Known rows, with every step that occurs:
U, Q: [-25.4   4.0  11.4 -25.7 -35.2 -59.2 -15.9  -3.9  16.6 -26.2  -0.1   4.1
   5.3  10.5  16.3 -39.5 -19.8   5.3  25.9  17.8 -11.6  11.6   2.3  -9.5
  26.8 -24.4 -13.7 -39.0   1.6  -4.7 -18.4   1.7]
X, U: [-24.9  39.2  35.1 -43.6 -35.9 -32.7  -4.8 -23.7  -6.5 -12.7  18.4 -30.0
 -11.1 -35.7  13.9 -40.5 -27.8   7.2  40.5 -11.0  12.2   2.7   4.5   5.4
  21.2 -24.7  45.8 -32.0  16.2 -19.0 -10.2  32.6]
E, X, J, Q: [ -3.8  23.7  25.2 -22.3 -11.1   0.9 -36.8  -6.5 -24.5 -30.2   7.3  -6.9
   8.7  -0.2  -4.1 -13.3 -32.9  25.9  -0.5 -29.7  20.9   9.2  18.0 -17.6
   7.7   6.8 -37.2 -25.1  -8.3  -2.8  20.2 -10.4]
N, X, E, Q: [  0.3  29.2  21.9  36.0  -0.1 -51.4 -26.8  -9.2  -2.2  -7.5  20.9  -8.9
  16.2  10.8  -8.8 -21.5 -15.3  15.8   2.9  -7.4  -0.9   1.5 -10.7 -11.7
  -9.9  19.3  -2.9  10.3  22.1 -16.7 -38.7  46.3]
H, X, E, Q, J: [ 38.3  20.3  18.0  34.6  14.5   0.1 -46.1   3.7   3.5  -7.5  17.4   3.9
  -5.8  15.3 -19.8   4.5 -14.8  10.8   4.5   0.4  25.3  -8.2  25.5 -22.3
   2.7  -0.6  -9.7  -6.5  -4.0   5.2 -38.5  45.3]
P, X, E, Q, J: [ 41.7  40.6  12.2  28.7  15.8  -1.3 -37.5   2.5  -5.4  -6.0   5.6   9.9
   9.0   1.8 -33.8  -7.4 -45.7  -0.1   4.7  13.1  22.0  27.9  27.3 -14.7
  -8.0  21.8   1.0  -2.6   1.0  -5.5 -37.6  35.9]
J, X, E, Q: [-14.2  31.5  15.6  56.6   6.2 -56.6 -29.2  -6.9   7.9 -32.1 -23.4 -14.4
  -3.2  22.0 -25.5 -28.0 -22.9  15.2  10.4   3.2   7.7   5.3 -18.3 -28.7
  -7.6 -13.2  -8.0 -13.5   6.6  -1.0 -20.2  41.4]
W, X, J, Q, E: [  6.7   9.3  30.0   9.1 -22.9 -18.8 -17.8 -14.1 -16.1 -24.7  41.8  29.8
  11.7   4.9 -27.8  18.2 -11.9  20.6  -1.5 -12.4  20.6 -14.2  42.3  -7.6
   9.5  -4.0  15.9 -14.3 -13.7  11.5 -29.3 -24.9]
X, E, Q, J: [ 36.4  22.8  12.6  43.1   0.9  -0.6 -36.5   2.4  -4.0  -2.1   4.2   7.7
   3.3   4.2 -20.2 -10.1 -30.2   0.5  42.2  15.2   1.6  -6.2  28.5 -13.2
 -11.9  -7.9 -12.5  -5.3   6.2  -8.4 -59.7  44.0]
Q, J: [ 21.6  17.6  17.6 -46.3 -28.5   8.6 -17.0 -11.7 -18.3  -9.9   5.1  -0.7
  15.7 -61.8   8.4 -25.9 -26.5  10.4  23.7  31.7   2.4 -10.7  40.3  -2.6
  18.6  -7.0 -21.7 -23.1   0.5   0.8 -14.3   5.6]
X, P, Q, E: [  4.7  19.4  31.1  20.2 -33.7  -7.0  -1.3   2.7  13.3  -7.4   1.5  67.7
   4.2 -23.2 -23.8  -5.9 -35.7  -7.2  48.7  47.7  17.1  -4.0  14.9   0.7
  -1.7 -37.9  30.6 -19.4 -14.4   5.7 -43.7  18.1]
H, X: [-24.8  20.5  30.7 -47.9  -7.7 -44.0 -13.9 -10.8 -13.1 -24.1   8.3 -22.8
   3.0 -40.2  21.7 -30.5   0.4  21.4 -12.8   0.5  19.4  -7.4  -9.0  -8.4
  31.6 -10.9 -22.0 -32.5   1.4  12.7   8.2   6.2]
J, Q, E: [-22.1   7.8   9.9  32.8 -11.7 -54.7  -6.2  -4.5 -22.0 -31.1  -6.4  11.2
  -7.0  11.2 -12.9  -1.5 -22.1   7.0  34.9  21.5  -3.0 -22.3   2.9  -1.7
   7.9 -35.4   0.5 -25.8 -12.1   5.0 -46.6  14.5]
Q, J, X: [ 20.0  24.6  19.6 -48.1 -29.6   5.8 -20.7 -14.7  -0.3 -25.3 -20.5  -1.4
   8.7 -46.3  -9.9 -15.7 -24.2  22.0 -11.8  45.3  15.6  -5.7  39.4 -23.1
  14.6   3.4 -18.6 -21.6  -2.5  11.8  16.2  10.6]
H, X, U: [-21.3  35.6  43.3 -51.6 -22.7 -38.8 -18.5 -17.2   4.0 -16.5  23.9 -35.8
 -20.7 -22.9  17.0 -20.0 -10.9  14.9   5.3 -25.4  36.6  -2.3  -2.2  -7.1
  33.3 -16.6  44.8 -33.8  10.2  -3.7  10.8  37.7]
Q, E, X, N: [-21.3 -22.4  28.4  28.4 -26.2 -56.4  -2.5 -23.5   6.0  24.9  18.7  -7.2
   0.6 -46.9  -5.1  -4.4  -7.1  -5.8  16.9  -4.3  10.4 -13.1  27.7   3.0
  12.6  47.6 -33.6   8.0  -3.1 -22.8 -23.1 -23.1]
H, X, J: [ -4.3  21.1  47.5 -53.5 -24.6  11.0 -25.8  -6.6  -6.3 -14.7  20.9 -18.0
  18.2 -45.8   1.0 -13.2  -9.6  10.7 -11.3 -15.3  34.4   1.5  20.8 -16.7
  27.6 -17.5 -16.3 -32.9   1.0  11.0   6.5 -29.0]
Q, E: [-21.2  13.8  18.4  24.3 -32.0 -46.7  -5.2 -13.9  -8.5 -14.0   1.7   1.4
   6.3 -48.3   2.4 -17.9  -4.4  -2.6  37.1  35.0  -6.7 -24.3   4.8   5.8
  15.7  -8.6 -13.0 -16.7   3.3  -2.2 -58.6  -0.3]
J, X, P: [-17.1  26.6  35.6 -40.1 -39.8   3.9  -9.3 -20.6  12.4 -32.5 -15.1  29.6
  12.9 -48.4  -6.8 -42.4 -24.8  21.3   1.4  35.7  28.4   6.7   2.7 -20.1
   5.4 -24.6   7.1 -32.1  -2.0  25.5  33.1  11.2]
E, Q: [-12.4  17.6  15.2  22.1  16.1 -52.9 -23.6  -6.9 -25.7 -17.9  -9.7 -13.4
   0.4   4.5  29.8 -54.9 -22.1  20.6  32.8   8.6  -9.9  -5.7  -8.6  -0.4
  11.6 -10.5  -8.6 -23.4  11.5 -14.3  -3.7  18.1]
E, X, S: [-17.9  43.6  25.6 -23.1  14.4 -37.9 -42.0 -26.5  -0.7  -7.1  23.3 -11.8
   6.9 -25.0  -0.2 -47.5 -18.1  14.7  -4.0 -27.1  -0.6  45.2  -7.1 -20.6
  12.8  32.0 -65.7 -16.0  -4.9  -9.4  18.1   6.4]
N, X, U, Q, J: [ 37.8  16.8  19.4 -61.9 -68.1   2.4 -34.4 -12.3  37.2   0.8  37.0  17.6
  -4.0  18.0   2.6  13.3 -34.5   5.4   3.3  20.3  12.2  16.2  52.5 -20.3
  23.6  21.6  68.8  -6.2  13.9 -18.8  -1.2  41.6]

Rows:
[-11.8  29.3  16.0  40.2 -20.7 -58.6 -32.5 -18.8  -6.2 -18.1   9.6  -1.8
 -38.1  28.2 -10.8   9.9 -23.1  13.3  28.3 -13.1  23.7  -9.8   6.3 -12.6
   9.5  18.0  37.4 -11.1  -7.8 -13.6 -25.8  55.2] : J, Q, E, X, U
[ 18.3  29.8  22.7 -13.8 -33.8   8.2 -21.4 -11.5  13.8 -21.4  -7.8  -2.3
   9.0 -38.8 -45.1   6.3 -20.6   5.2   2.0  25.0  19.5   0.7  30.4 -28.0
  -4.0  -9.0 -19.6 -14.8  -4.2  13.2 -30.1  29.8] : Q, J, X, E
[ 35.7  -7.4  34.6 -46.9 -16.9   5.8  12.5   1.7  16.2   8.2  -9.4   5.5
   4.6 -16.7 -37.5  15.4 -56.3  -1.1  -9.9  22.2  29.0  10.7  63.9 -12.6
   7.0 -13.9   7.9 -27.1 -17.0 -15.5  36.0 -14.1] : P, Q, J, X, N
[ -3.3   9.3  29.0  28.3 -29.7   4.2 -15.3   3.0 -16.9 -17.7   6.2  14.9
   4.5   2.9 -34.5  18.4 -29.9   0.0  35.5   4.4  11.2 -11.3  31.2  -7.8
   9.1 -38.8   5.5 -25.3 -16.3   1.0 -49.2 -22.5] : X, J, Q, E
[ 37.9  37.8  17.6 -10.3 -18.4   6.2 -21.9   7.2  20.1 -21.1 -13.9  15.2
   2.3 -10.0 -59.6  13.0 -45.0   3.2  -4.2  29.3  28.1  12.6  28.9 -27.4
  -7.0 -20.3  -3.9 -19.4 -11.4   2.8 -26.0  45.1] : P, Q, J, X, E
[ 37.5  22.7  16.2 -41.7  -5.1   5.2 -11.7   8.7 -14.1  -8.5   0.6  15.3
   9.0 -28.9  -7.8 -13.4 -46.9   4.7  22.5  38.7   7.7   0.7  38.2  -1.0
  15.3 -20.0  -3.0 -31.8  -7.1 -12.3  -7.0  17.3] : P, Q, J
[-27.0  28.6  21.7 -31.6 -49.9 -56.3 -20.5 -14.5  49.1 -35.3 -10.6 -10.8
 -25.7  37.4  -2.1 -19.1 -29.1   9.4   9.8   4.3  22.3  23.4   4.4 -29.3
  26.4 -17.9  62.1 -42.0   4.9  -7.4  13.2  33.3] : J, X, U, Q
[ -1.0  36.0  40.4 -51.1  -5.6  14.1 -16.3  -2.5 -24.0 -38.8   7.3  -3.5
  22.2  -3.9 -29.9  -4.6 -54.0  13.2 -12.4 -18.2  33.0  35.4  18.8 -11.5
  12.0 -17.4   5.7 -38.6  -8.6  10.6  22.2 -28.4] : P, X, J, Q
[-20.9  17.0  16.1  27.8 -62.7 -58.9 -16.2  -7.8  42.5  -8.9  12.0  10.2
 -27.3  31.4  -5.5   2.9 -17.8 -16.2  52.8  18.7   6.2   0.6  18.8 -12.1
  26.6 -17.6  65.2 -26.1   0.8 -22.8 -64.7  31.6] : X, U, Q, E
[ 17.3  16.9   9.3  -2.0 -51.7 -10.6 -29.7   1.2  53.3 -27.0  -5.6  17.1
  -1.0  20.9 -42.9  11.5 -24.1  -3.8   4.5  32.8  16.8  16.5  39.3 -43.7
   2.8 -14.1  -9.6 -17.7  -7.1   5.6 -40.1  30.7] : U, Q, J, X, E
[  2.5  19.3  41.4 -55.2 -31.0  14.2 -17.9  -6.5 -23.3 -22.5  21.8  -0.9
  32.2  -2.4 -14.7   4.0 -33.1  25.6 -17.3 -13.4  17.6   8.3  22.0 -11.2
   3.6 -14.9   5.1 -20.5   5.1   1.4  14.3 -12.6] : N, X, J, Q
[ -1.6  30.9  35.5 -38.0 -20.7  -2.6  -6.3  -4.7  17.3 -31.1 -20.9  45.3
   9.0 -21.5 -20.8 -28.2 -50.4  18.0   1.6  35.6  37.3  19.4   1.7 -18.8
   1.9 -37.6  19.1 -37.2 -13.1  13.8  37.0  21.9] : J, X, P, Q
[ 37.4  13.8   5.8  11.2   4.0  -1.1 -36.8  -3.5 -23.6  -4.3  -5.7   9.5
   1.6  -2.1  16.9 -24.6 -31.8  18.0  32.9  29.1  -1.4 -12.7  35.1  -5.5
   7.7   1.0  -6.0 -16.2   2.0 -10.8  -8.9  20.8] : E, Q, J
[  6.9  42.1  21.1  34.9 -25.2 -56.5 -31.9 -10.5  15.1   1.2  13.4   3.2
 -31.5   0.0 -10.7  -0.3 -32.1   2.2  29.4   1.7  29.3  -1.6   7.0  -6.5
  11.1  31.5  38.2  -6.5  -2.7 -32.2 -27.7  58.2] : P, Q, E, X, U
[-13.8  17.9   9.6  34.3 -26.3 -61.1 -30.7 -21.0  -6.6  -6.6   3.8   1.5
   0.2 -42.0   8.8 -21.1   0.2  14.2  11.3  24.8   4.1 -19.3   2.7 -10.9
  10.7  48.9 -45.8   6.8   0.1  -5.1 -33.2  16.1] : Q, E, X
[ -8.7   1.8  14.1  42.1 -60.6 -30.4 -41.6 -10.2  48.5  -5.6  11.3  73.4
  -8.8  11.2  -1.0 -12.4 -12.5  -3.9  27.4  39.9  14.3   3.8  17.7 -23.7
  10.3  27.2 -12.1  -0.4 -10.5   7.6 -33.1  17.8] : U, Q, E, X, P
[ 55.7  28.6  23.3 -35.2 -22.7  41.8 -43.5  -4.1   5.6   4.2  13.5  68.0
   9.8 -38.4  -7.3 -16.3 -49.4  12.9  10.7  35.9  34.4  10.2  42.6 -15.5
  -0.7  20.7 -11.0  -8.5 -14.5   4.6  24.0  38.3] : E, X, P, Q, J
[-14.2  29.3  33.7 -24.5 -34.2 -37.1  -8.0 -16.7   3.2 -15.9  31.7 -14.1
  29.6 -45.5 -16.5 -18.6  -9.4   4.7  -6.9  -2.0   2.7  -2.6 -11.2  -9.0
  -6.0   7.0 -15.8   3.4  21.6  -1.9 -41.4  32.2] : N, X, E
[  2.4  23.7   9.1  37.6  -8.8 -62.6 -30.2  -2.9  -3.5  -5.8   1.9  14.7
  -8.7 -15.5  -3.0 -10.1 -20.0  10.4   8.4  25.5   9.0  -7.7   3.6  -7.3
   8.5  36.3 -31.5  -1.0  -7.3 -15.0 -30.2  27.6] : P, Q, E, X
[ -6.7  15.5  24.2  29.2 -41.4 -13.7 -32.4 -19.4  10.0   0.3  10.2  50.0
   5.1 -48.9  -1.8 -23.5  -8.5   4.7  23.6  34.0  21.4 -14.8  11.8 -13.7
   0.4  31.8 -20.3   8.4  -4.1  10.8 -24.0  20.7] : Q, E, X, P
[ 33.8  20.0   7.0  13.6   4.0  -6.1 -39.9  -7.0  -5.8 -19.7 -30.6   8.5
  -4.0   8.2  -2.4 -18.1 -33.7  28.6  -3.7  38.8  12.9  -3.7  36.4 -26.7
   5.4  11.3  -4.8 -14.2  -3.0   3.3  20.5  23.7] : E, Q, J, X
[-11.0  29.3  16.7  53.0  14.5 -50.1 -19.2  -4.3  -8.3 -15.1   1.7 -11.8
   0.5  11.9  -9.9 -35.8 -20.7   5.1  44.5  -6.9  -5.7  -1.5 -15.5  -6.1
  -4.3 -18.6 -12.5 -13.7   8.8 -12.5 -55.4  41.3] : X, E, Q
[-16.8  27.7  13.4 -23.2 -45.2 -63.5 -43.7 -19.8  36.3 -15.8  17.4 -10.1
 -27.3  25.6  26.0 -30.7 -20.7   9.5  18.8 -16.2  14.5  24.3   7.9 -19.7
  27.6  33.4  25.2 -24.3   9.3 -27.6   8.4  45.1] : E, X, U, Q
[-33.6 -14.5  41.5 -38.2 -23.1 -40.6  27.0 -17.0  12.6  -7.5  -6.4 -28.2
   8.8 -41.5 -11.7 -22.6 -27.3   7.2  -7.1  -3.3  19.3   0.2  20.4  -6.4
  15.9 -12.4  -7.6 -27.5   5.1  -5.5  35.1 -30.7] : J, X, N
[ 22.1  30.4  26.7  31.9 -25.1  -6.5 -38.0   2.3   1.5   3.4  12.1  22.4
   7.0 -21.7 -24.8  10.4 -28.1   1.4  10.9  10.1  26.1   4.9  30.1 -13.8
   9.8  30.8 -23.9  -3.5 -11.1 -20.8 -31.6  -9.6] : P, Q, E, X, J
[-17.6  43.0  29.0 -35.2 -30.0 -44.7 -28.5 -30.7  -2.3 -11.8  19.7 -31.3
 -18.1 -36.3  25.3 -38.6 -19.3  20.0  15.9 -23.0  17.2   2.1  -2.4  -7.8
  18.2  34.5  15.1 -16.2  14.9 -22.5  14.4  46.9] : E, X, U
[  3.3  26.3  33.7  22.5 -34.0  -9.7 -10.8   1.7  27.1 -18.3 -18.2  65.6
   0.0 -12.5 -39.2   0.0 -34.9   0.9  13.0  62.5  33.1   3.8   9.8 -20.4
  -1.9 -30.0  32.8 -21.8 -19.7  16.7 -12.6  22.7] : J, X, P, Q, E
[-20.5 -25.3  20.6  40.3  -7.2 -59.1  -1.1 -10.4  -4.3   9.3  15.4   1.5
 -17.9  10.8 -13.7  15.9 -21.2   2.8  14.9 -17.8  17.7 -13.1  24.6  -3.3
   7.3  18.5 -17.9  -5.4 -18.9 -12.5 -12.6  -9.8] : J, Q, E, X, N
[-20.0 -36.0  15.9  37.8 -45.5 -70.6  -6.6  -8.3  46.1  19.2  19.7  14.6
 -13.4  18.0  -5.5   3.8 -10.7 -16.3  19.5   6.0   8.9   1.0  37.3  -9.6
  20.4  42.8 -25.4   2.2  -7.7 -25.2 -28.1 -26.8] : U, Q, E, X, N
[ 10.1   7.4  33.7   4.8 -42.7   7.1 -19.0  -3.3 -12.0 -11.3  24.3  21.8
  22.8   6.8 -30.3  34.1 -28.8   8.4  -8.4   8.2  17.8 -10.6  31.2 -15.1
   1.8  -1.0  16.1  -4.9  -2.7   2.8 -33.5 -16.7] : N, X, J, Q, E
[-19.8  18.3  17.7  30.2 -63.9 -64.2 -22.7  -8.8  63.0 -22.2 -11.6  10.3
 -32.8  42.2 -20.5  11.6 -19.5  -2.0  19.9  27.6  22.7   6.2  20.0 -29.5
  24.1  -6.5  67.3 -26.1  -4.8  -6.7 -35.2  34.9] : J, X, U, Q, E
[ 46.0  26.0  30.4 -46.4 -25.0  52.5 -16.2   4.1   1.3  -1.9  11.3  68.4
  14.1 -38.5 -18.4 -14.1 -55.3   2.0  32.7  47.4  25.4   9.1  47.9  -0.7
   4.5 -36.9  23.0 -28.6 -12.7   4.8  -2.7  26.8] : X, P, Q, J
[-22.8  -3.4   5.0  34.9 -45.9 -66.3 -14.9   1.3  26.8 -16.8   0.9  21.8
  -4.5  14.9   1.4  -8.7  -9.2  -9.6  41.1  38.3  -8.4  -6.6  13.9  -5.8
  22.3 -13.6  -1.4 -21.1  -3.4  -6.1 -68.8   1.6] : U, Q, E
